Known rows, with every way that one mark hangs from another:
Y{L{Z}}: [-16.6   7.2  -4.0  -2.8 -24.6  12.5  18.7 -10.1 -15.7   4.0  44.5   6.3
  17.2  -6.3   2.4 -23.2  29.7 -20.3 -11.3]
V{B{Q} G L M}: [-13.1  37.6  25.9   4.2 -16.4 -13.1  53.3  31.7   6.3  14.1  13.7  13.2
 -18.5  -2.1  14.6  -1.2  43.3   9.7  19.3]
L{Z}: [-10.9   7.1  -3.4   1.6 -27.7   8.8  16.8 -12.7 -17.0   8.3  28.2  11.8
  19.9  -3.0  -1.1 -16.5  27.6 -14.2  -3.2]
L{Y Z}: [  3.6   9.6  -9.4 -12.3 -25.6  12.3  18.4 -34.6 -21.7   8.6  33.2   4.4
  19.6  -0.7   0.8  -1.4  28.3  -9.7  -5.5]
B{Q V{G L{Z} M}}: [-25.3  37.5   3.7  15.7  -8.2  -0.3  35.7  27.4   1.2  11.5  34.2  10.9
 -13.1 -14.0  13.1 -12.6  38.5  -5.0   0.2]
B{Q V{L{Y Z} M}}: [-22.1  31.1  -4.0   2.5 -10.4   1.1  22.8   9.2  -4.4   3.0  37.3   4.5
 -10.2 -14.0  11.0  -8.9  29.7  -1.1  -4.6]
V{B G L{Y} M}: [  0.8  30.7  25.4  -8.6 -19.2  -2.9  56.8  11.4   5.1  14.9  12.7  14.5
 -11.7   1.0  15.5  10.9  42.0   4.2  17.5]
X{L}: [-10.2 -20.8   0.7  -2.0 -23.5  19.3  26.8  -6.7  -7.8  12.4  24.5   2.1
  20.8   2.3  -5.1 -17.7  17.9 -11.6   0.2]
B{V{G M}}: [-11.0  22.1   7.0   7.5 -13.3  22.1  39.7  24.1   1.8   9.8  25.5   6.5
  -5.2  -6.4   8.5 -16.5  37.6 -16.4 -10.4]
Z{L}: [ -7.4   9.4 -11.7  -3.9 -23.7   4.4  15.4 -12.8  -7.5   9.6  26.7   3.5
  18.1   7.1   2.6 -19.6  25.3 -19.5  -3.2]
V{B{Q} G L{Y} M}: [ -3.0  39.1  21.5  -6.1 -14.9 -10.6  54.8  17.0   3.0  14.3  17.8   7.9
 -18.4  -0.4  16.0   9.6  43.5  12.8  17.3]
B{Q}: [-13.5  14.1  -6.1   5.0 -18.7   4.0  17.3   8.8 -16.3   1.9  27.1  -5.8
  -1.0   0.8  -2.0 -21.9  29.2   5.4  -2.0]
X{B{V{G}} L{Y Z}}: [ -9.8 -11.3 -12.0   0.5 -13.0   9.2  44.2 -14.0   1.3  21.3  42.6  -8.7
  29.3  -9.7   1.7  -8.0  19.5 -18.3 -14.1]
Y{L{Z} W}: [ -9.3   8.9   1.3 -12.2 -27.6  13.1  26.6 -34.1 -22.5  -4.6  49.4   3.6
  27.5 -10.8   5.6 -13.1  46.9 -24.2 -10.2]
V{L}: [-19.3   1.3   2.9   7.0 -23.7   4.3  23.0   5.2  -7.4   1.6  16.7  17.3
   4.8  -0.4   1.6 -13.8  23.5  -2.1  13.3]
Y{L}: [-14.8   3.0  -2.2  -3.1 -22.4  17.3  21.5  -0.3 -12.8   0.0  38.4   0.8
   9.8  -2.5   1.0 -25.5  29.2 -14.9 -10.3]
B{Q V{G}}: [-18.4  19.9  -5.7  15.0  -9.4   7.0  31.5  24.4  -6.1   8.1  32.0  -3.3
  -9.8  -5.8   5.4 -19.9  36.6  -4.6  -9.5]
Y{W}: [ -0.7   3.1   4.2  -7.9 -27.6  15.7  28.5 -22.8 -20.3  -6.0  25.3   0.3
  19.7  -1.6   0.5  -9.8  43.6 -10.7  -1.0]

Rows:
[-16.9  18.9   0.9  -0.9 -16.5  12.2  26.3   1.8  -1.5   3.5  30.0  14.0
  -0.3 -12.0  10.2  -6.9  27.1 -13.0  -4.4]  B{V{L{Y Z} M}}
[  6.5  11.3 -13.2 -18.3 -23.7   7.5  20.2 -39.6 -14.3   5.6  32.9  -3.5
  22.8   6.5   5.4  -3.9  33.8 -18.3  -4.7]  Z{L{Y{W}}}
[-20.0   2.7 -12.4   7.2 -15.3   0.6  30.5   3.4  -1.1   2.7  31.6  -2.9
  14.2 -10.3   2.8 -16.6  19.4  -8.2 -10.3]  X{B{V{L{Y Z}}}}
[ -8.2  26.5  15.0 -10.7 -21.9  -2.6  31.2  17.2  -4.4   2.8  18.5  -4.7
  -9.7  -0.1   5.6 -12.2  33.3   7.8  -0.9]  V{B{Q} M}
[-21.9   6.0   7.5   0.8 -24.0 -19.4  26.9  11.2  -5.9   0.9  13.9   8.8
  -6.3   0.2   4.8  -8.5  25.4  11.7  16.2]  V{B{Q} L}
[  9.1  11.0  -5.8 -18.9 -27.8  12.9  23.8 -51.5 -26.4   2.5  37.1   2.0
  26.8  -3.8   3.2   5.9  40.1 -12.4  -5.0]  L{Y{W} Z}
[-10.1  27.3   7.8   1.9 -14.5  13.1  42.8   1.1  -0.4   9.2  31.5  15.5
   0.3 -12.1  14.5   0.2  42.0 -16.5  -1.1]  B{V{G L{Y{W} Z} M}}
[ -9.5  29.1  29.3   1.3 -20.7  -5.4  56.0  26.7   8.3  14.6   9.4  19.6
 -11.2  -0.4  14.0   0.5  41.6   0.9  18.8]  V{B G L M}
[-22.1  10.5   1.0  15.3 -16.3   7.1  34.6  13.1  -0.8  11.2  26.6  20.1
   2.4  -9.0   8.7 -12.2  32.1 -17.5   1.0]  B{V{G L{Z}}}
[ -9.9  -6.2 -16.2  -3.7 -15.1  -1.1  31.6 -20.0  -7.9  16.2  44.1 -17.2
  28.5  -6.5  -2.8 -11.2  15.9  -2.6  -8.9]  X{B{Q} L{Y Z}}
[-14.5   2.7 -13.6  -3.5  -9.5   3.5  35.0  -9.6   0.4  15.3  47.9 -17.0
  20.7 -13.8   2.9 -11.2  17.3  -8.2 -17.0]  X{B{Q V{M}} L{Y Z}}
[-12.7   8.2  18.1   6.7 -23.5 -10.5  49.4  17.1   1.1  13.5   8.4  19.5
  -3.4   3.5   8.8  -1.6  36.2   0.6  20.6]  V{B G L}
[-19.9  15.1 -11.8  13.9  -7.9  -4.8  39.2  18.3   0.7   6.4  33.6 -10.7
   1.3  -9.2   4.9 -16.7  27.3   1.0  -7.6]  X{B{Q V{G L{Y}}}}
[-26.3  19.0  -7.6  11.9  -9.2  -4.0  32.2  25.4   3.0   1.0  32.6  -9.5
  -0.4 -12.5   4.7 -23.6  23.3   1.1 -10.1]  X{B{Q V{L M}}}
[ -8.8  24.0   9.1   1.8 -12.8  16.3  44.7   8.1   1.4   6.4  27.7  11.6
  -5.1  -9.3  13.6  -1.2  41.3 -12.9  -0.6]  B{V{G L{Y{W}} M}}
[-24.0  34.5   5.0  15.2  -6.6   3.0  37.7  34.4   3.3   8.7  30.3   7.0
 -18.3 -11.1  12.3 -14.1  38.0  -1.4   0.4]  B{Q V{G L M}}
